Each row was made from one walk, in order. Every step used is in the known rows, and no mark comes twice. Write each row's walk.
Known rows:
W Z: [-2.09 -0.78  0.32 -2.46 -1.50 -0.27  0.41  0.62 -0.48  0.64 -0.03  0.89
 -0.62 -0.42  3.08  0.47  0.84  1.50  0.56 -0.46  0.19  0.86 -0.05]
V Y F G Q: [ 6.26 -0.71  0.58 -1.55  1.07 -0.72  0.30  2.10 -1.39 -0.86 -0.64 -0.38
 -1.24 -2.28  2.66  0.49 -2.20  1.56 -2.93 -4.25  0.27  0.70  0.25]
V G: [-0.93 -0.54 -0.67 -3.99 -0.44 -0.53 -0.55  1.27  0.41  0.56  0.75  0.61
  0.18 -0.86  0.30 -0.40  1.24  1.10 -0.40 -0.43  0.81  1.62  0.82]
C W Z: [-2.24 -0.95  0.24 -0.44 -1.52  0.35  0.37  0.80  0.24 -0.36  2.01 -2.39
 -1.22  1.54  2.52  0.87 -0.05  0.79  1.49 -0.51  0.44 -0.57 -0.81]
Z F Y V G Q: [-1.72  0.04 -0.73  1.52  1.82  1.27 -0.84  0.96  1.58 -0.12  1.98  4.94
 -0.08 -1.44 -1.00  0.25  1.84 -0.05 -0.84  3.71 -2.46 -1.52  0.00]
Z W: [ 2.37 -0.53  1.48 -2.85 -1.87  0.78  0.78  0.24 -0.06 -2.19 -0.63  1.98
 -0.06 -1.67  2.68 -0.21  0.04  2.07 -0.35  0.63  0.77  2.81  0.32]
W C: [ 1.09  0.90  2.19 -2.63 -0.88  0.17  0.78 -1.07  0.11  0.75 -0.76 -0.34
  1.54  0.02 -0.10 -0.31 -0.28  0.97  0.40  1.32  0.11  2.12 -0.09]
Z W C F Y Q: [ 0.66  0.25  1.41  5.91 -0.02  1.39  1.46 -2.26  0.29 -1.48 -2.98  1.98
  1.81  2.88 -0.02 -1.99 -1.29 -2.81 -0.35  6.92 -0.01 -1.72 -1.02]
W Z F Y V G T: [-4.56 -1.37 -2.12  5.29  2.21  1.73 -1.44  0.66  1.44 -0.32  2.61  7.52
 -0.97 -0.45  0.20 -0.02  2.78 -0.26 -0.18  2.64 -1.26 -2.65 -1.13]
Z F: [ 0.74  0.24  2.04 -1.14 -0.36 -0.36  0.30 -0.80 -0.15  0.17 -0.15 -0.44
 -0.41 -1.32  1.79  1.29  0.42  1.24  0.61 -0.04 -0.77  2.00  0.74]
F G: [ 2.59  0.13  0.43 -5.12 -2.06 -2.41  1.16 -1.20 -0.50  3.29 -1.44 -1.36
  0.31  0.83  3.26  0.46 -0.77  1.88  0.38 -2.96  0.20  3.42 -0.21]
Q G V: [-0.24  0.61 -0.55 -3.23  0.02  0.25 -0.99  1.86  0.02 -0.58  1.44 -1.64
 -0.55 -2.19 -3.63  0.53  1.60  0.68  1.06 -4.04  0.12  1.44  0.98]
C W Z F Y Q: [-3.18 -1.06 -0.58  8.74  1.28  0.13  0.42  0.02  0.76  0.08  0.92 -1.41
 -0.96  2.22  2.51  0.42  0.28 -1.84  0.76  2.86 -1.71 -1.93 -1.05]
G T: [ 0.29 -0.05 -0.17 -2.95  0.44 -1.28 -0.28 -0.64  0.27  0.23  1.36  0.80
 -0.25 -0.89 -0.64  0.60  0.11  2.11 -1.21 -2.90  0.20  0.72 -0.03]
Y V G: [-3.29 -0.65 -1.03 -6.65 -0.60  0.20 -1.43  3.03  0.81  0.55  2.16  1.85
  0.44 -0.98 -0.27 -0.30  0.97  1.46  0.23  1.86  0.87  0.45  1.38]
F G T: [ 3.03 -0.22 -0.47 -2.81 -0.62 -2.47  0.48 -2.11 -0.08  2.32  0.04  0.32
 -0.16  1.00  0.87  0.72 -0.90  1.89 -0.90 -4.45  0.30  1.73 -0.92]
Q G V Y: [ 0.26  0.32 -1.25 -0.02  0.58  1.35 -1.55  1.96 -1.26 -2.36  0.84 -3.13
 -0.74 -3.93 -3.95  0.27  0.71 -0.26 -0.23 -3.50  1.11  0.91  1.46]
C W Z F Y V: [-4.29 -0.33 -0.06  4.03  0.18  1.76  0.16  0.62  1.05  0.13  2.05  1.57
 -1.06  1.05  3.21  1.11  0.87 -0.06  2.48  3.07 -1.68 -1.75 -1.24]
F Y Q G V: [-1.87  0.62 -2.76  1.69  2.11 -0.71 -0.83  2.12  0.39  0.76  0.29 -1.08
  0.38 -1.47 -3.81 -0.73  1.77 -1.12 -0.21 -2.03 -1.14  0.16  0.71]
F Y: [-0.52  1.07 -0.39 -2.54  0.14 -1.19  1.20 -0.78 -0.04  2.63 -1.56  1.62
  0.74 -1.34  2.79 -0.28  1.31  1.89 -0.20 -1.19 -1.13  2.44 -0.35]
Z W C F Y: [ 1.89  1.12  2.42  3.76 -1.04  2.34  2.06 -3.51  0.19 -1.25 -3.22  3.67
  1.43  1.83  1.12 -1.33 -0.35 -1.27  0.73  4.97  0.03 -0.25 -1.77]
Y Q G: [-1.04 -0.25 -1.14 -2.40  0.74 -0.73 -0.76  2.12 -0.54  1.27 -0.39 -2.29
  0.10 -1.24 -2.65  0.66  0.27 -0.62  0.41 -0.39  0.11  1.97  1.71]
F Y V G: [-3.76  0.18 -2.20 -3.81  0.64  0.18 -0.68  1.95  1.05  1.99  0.92  4.16
  0.96 -1.27  0.97 -1.05  2.03  1.17 -0.01  1.92 -0.40  0.59  0.35]
C F: [-1.15  0.53  1.25 -4.17 -1.28 -0.94  0.57 -1.30 -0.45  0.80 -0.74 -1.85
 -0.15  1.35  0.81  0.80 -0.85  0.18  0.92  0.20  0.66 -0.72  0.44]
Q G: [ 0.07  0.65 -0.04 -4.48 -0.29  0.20 -0.16  0.95 -0.62  1.47 -0.59 -0.75
 -0.30 -2.27 -1.43  1.21  1.22  0.91  1.48 -2.26  0.11  3.29  0.93]
Z W C F Y V: [-0.37  1.01  1.97  1.26 -1.03  3.10  1.17 -1.75  0.64 -1.46 -1.77  4.92
  1.68  1.62  0.71 -1.23 -0.63 -0.92  1.35  7.14  0.02 -1.52 -1.17]

Which walk is each row?
[-1.20 -0.91 -1.66  1.23  0.92 -0.98 -1.59  2.46 -0.69 -2.70  1.37 -4.79
  0.18 -1.88 -2.00 -0.97 -1.28 -0.56 -2.83 -0.87  1.07 -1.65  1.97] => G V Y Q
[ 3.52  0.04  2.93 -0.12 -1.83  2.09  1.12 -1.02  0.21 -2.51 -1.24  2.43
  1.25 -0.46  0.97 -1.00 -0.36  0.84  0.05  3.31  0.78  2.49 -0.47] => Z W C
[ 1.37 -1.33  0.09  6.32 -0.93  0.43 -0.34 -0.52 -1.34 -1.99  0.22 -2.04
 -1.60 -0.36  2.38  0.39 -0.49 -0.70 -0.19 -1.98  0.29 -0.74 -0.47] => W Z F G V Y
[ 2.32 -0.50  0.64 -2.87  1.44  0.21 -0.37  3.58 -1.43 -1.90 -0.44 -0.10
 -0.88 -4.14  3.14  0.08 -0.81  2.20 -1.96 -3.10  1.35  1.52  1.60] => V Y F
[ 3.32 -0.25  0.46  3.53 -0.48 -0.44 -0.35 -1.01 -1.06 -1.52  0.01 -3.58
 -0.76 -1.01  0.85  0.39 -1.15 -0.08 -0.71 -2.97  0.22  0.71  0.26] => Z F G V Y
[-1.70  1.03  0.61  3.53  0.87 -0.53  1.05 -2.35  0.15  1.71 -2.52 -0.63
  2.09  3.47 -1.05 -1.32 -1.15 -2.76  0.01  4.95 -0.62 -2.20 -0.68] => W C F Y Q
[ 3.81  0.14  0.57 -3.88 -1.49 -2.10  1.12 -1.26 -0.15  2.22 -0.27 -0.93
 -0.16  0.84  1.16  0.89 -1.17  1.51 -0.99 -2.46 -0.85  1.39 -0.63] => F G Q
[-4.76  0.37 -1.59 -2.65  0.32  0.41 -0.50  0.53  0.81  1.65  0.29  3.14
  0.64  1.25  0.14 -0.73  1.02 -0.69  0.86  3.46  0.07 -2.34  0.10] => C F Y V G
[-1.25  0.49 -1.40  5.78  2.77  0.06 -0.96  1.10  0.59 -0.41  0.33 -0.70
 -0.25 -1.62 -3.85  0.03  2.03 -1.93  0.41 -0.76 -2.10 -0.06  0.71] => Z F Y Q G V
[ 1.52  0.40  1.05 -3.84 -2.31 -2.15  1.31 -2.72 -0.80  2.92 -2.03 -2.45
 -0.13  3.30  2.38  0.77 -1.81  0.02  1.27 -1.40  0.73  0.37 -0.51] => C F G
[-2.99  0.84 -2.13  2.88  1.83 -0.42 -0.67  0.58  0.24  0.34 -0.34 -1.99
  0.03  1.09 -4.65 -0.43  0.74 -3.07  0.64 -0.37 -0.67 -2.85  0.45] => C F Y Q G V
[-2.86 -1.05 -2.00 -4.26  0.89  0.14 -2.13  2.20  1.40 -0.21  3.68  3.50
 -0.06 -0.89 -2.38 -0.12  0.86  1.40 -1.09  0.30  0.96 -1.18  0.65] => Y V G T
[ 2.24 -0.20 -0.60 -0.72  2.47  1.63 -1.75  5.26 -1.16 -3.76  1.13 -1.18
 -1.56 -5.23 -2.17  0.03  0.58  0.70 -0.81 -5.80  1.31  0.61  1.86] => Q G V Y F
[ 0.33 -0.87 -1.32  2.68 -0.45 -1.93 -0.74 -0.33 -1.29 -1.01 -0.45 -6.44
 -0.07  2.66 -1.31 -0.64 -3.28 -2.62 -1.62 -0.75  1.71 -3.49  0.80] => C F G V Y Q
[-2.52  0.08 -1.97 -2.62  1.18  0.50 -0.72  1.90  1.42  1.06  1.96  4.70
  0.48 -1.32 -1.15 -0.55  1.60  0.83 -1.43  2.45 -1.55 -1.24 -0.01] => F Y V G Q
[-3.43 -0.20 -3.16 -1.55  2.06  0.10 -1.35  1.26  1.59  1.11  2.34  5.78
  0.50 -1.07 -1.43 -0.87  1.92  1.16 -1.29  0.36 -0.33 -0.97 -0.38] => F Y V G T
[-0.58  1.87  1.73  1.31 -0.09  0.41  1.70 -3.61  0.03  1.89 -2.71  0.97
  1.68  2.47  0.13 -0.73 -0.15 -1.18  1.11  2.99 -0.68 -0.80 -1.38] => W C F Y
[-0.69 -0.60 -1.88  0.80  1.32  0.37 -1.34  2.25 -1.95 -0.34 -1.12 -3.86
 -0.10 -2.98 -2.95  0.42 -0.59 -1.52 -0.87  0.09  1.11  1.50  2.17] => V Y Q G
[-1.61  1.39  0.17 -1.41 -0.21 -0.97  1.33 -2.34 -0.26  2.36 -2.08  0.63
  0.36  1.09  1.89  0.03  0.26 -0.06  0.70  0.23 -0.61 -0.55 -0.55] => C F Y
[ 3.26  0.09  1.72 -0.91 -1.37 -1.63  1.03 -2.19 -0.41  2.27 -1.41 -1.18
 -0.32  0.74  3.24  1.29 -0.59  1.04  0.98 -1.65 -0.74  3.19 -0.21] => Z F G
[ 5.42 -0.26  2.40  3.54 -1.75  1.12  1.37 -4.71  0.13 -1.65 -1.61  2.26
  0.48  4.21 -0.61 -0.41 -2.54 -1.32  0.01  1.74  1.43 -1.02 -2.45] => Z W C F G T
[-1.47 -1.02  1.48  3.95 -0.91  1.05  0.26 -0.24  0.42 -1.38  1.95 -2.16
 -1.87  1.36  2.59  1.68  0.15 -0.09  2.05  0.78 -0.46 -0.87 -0.77] => C W Z F
[-0.51 -0.94 -1.47 -1.79  0.96 -0.61 -1.22  0.39  0.99 -0.21  2.31  2.15
 -0.28 -0.58 -2.06 -0.21  1.19  1.08 -1.70 -1.78  0.87 -0.03  0.03] => V G T
[ 5.83 -0.36  1.30 -4.62  0.39 -1.87  0.89  1.92 -0.01  0.68 -0.04  1.14
 -1.04 -0.41  2.91  0.71 -1.29  2.49 -1.65 -4.69 -0.70  1.13 -0.22] => Y F G Q
[-1.40 -0.27 -1.71 -1.16  1.05 -0.71 -1.62  3.04  0.18 -0.80  1.58 -3.24
 -0.18 -1.14 -4.95  0.03  0.68 -0.79  0.01 -2.12  0.11  0.05  1.75] => Y Q G V
[ 1.12  0.43  0.50 -2.40 -2.06 -2.09  0.49 -1.73  0.00  0.75  0.01 -3.40
 -0.31  3.29  0.13  0.18 -1.43 -0.26  0.86 -3.17  0.74 -1.63 -0.46] => C F G V
[ 2.67  0.62  1.31  3.41 -1.39  0.37  0.26 -2.90 -1.14 -1.24 -1.25 -4.34
  0.80  2.89 -1.80 -0.86 -2.78 -2.34 -0.10  0.02  1.60 -2.32 -0.80] => W C F G V Y
[ 2.41  0.27  3.56  1.01 -2.10  2.34  1.30 -2.55 -0.06 -2.92 -1.79  1.31
  0.89  2.03  0.12 -0.67 -1.39 -1.05  0.91  4.92  1.25 -0.47 -0.75] => Z W C F
[ 1.30 -1.52  0.06  8.54 -1.07  1.07 -0.41 -0.39 -0.55 -3.09  2.13 -5.10
 -2.16  1.77  1.70  0.79 -1.38 -1.42  0.65 -2.08  0.55 -2.17 -1.20] => C W Z F G V Y
[ 0.27  1.05  0.96  1.59  0.77 -0.39  1.07 -1.76  0.10  1.74 -1.48  1.87
  0.13 -1.50  2.85  0.56  1.53  1.03  0.43  0.05 -2.08  2.27 -0.31] => Z F Y
[-1.90  1.42 -0.61  5.70  1.98  0.83 -0.33 -0.73  0.46 -0.02 -0.85 -1.66
  1.29  2.34 -6.41 -1.23  0.27 -4.19  1.06  2.16 -0.69 -3.13 -0.41] => W C F Y Q G V
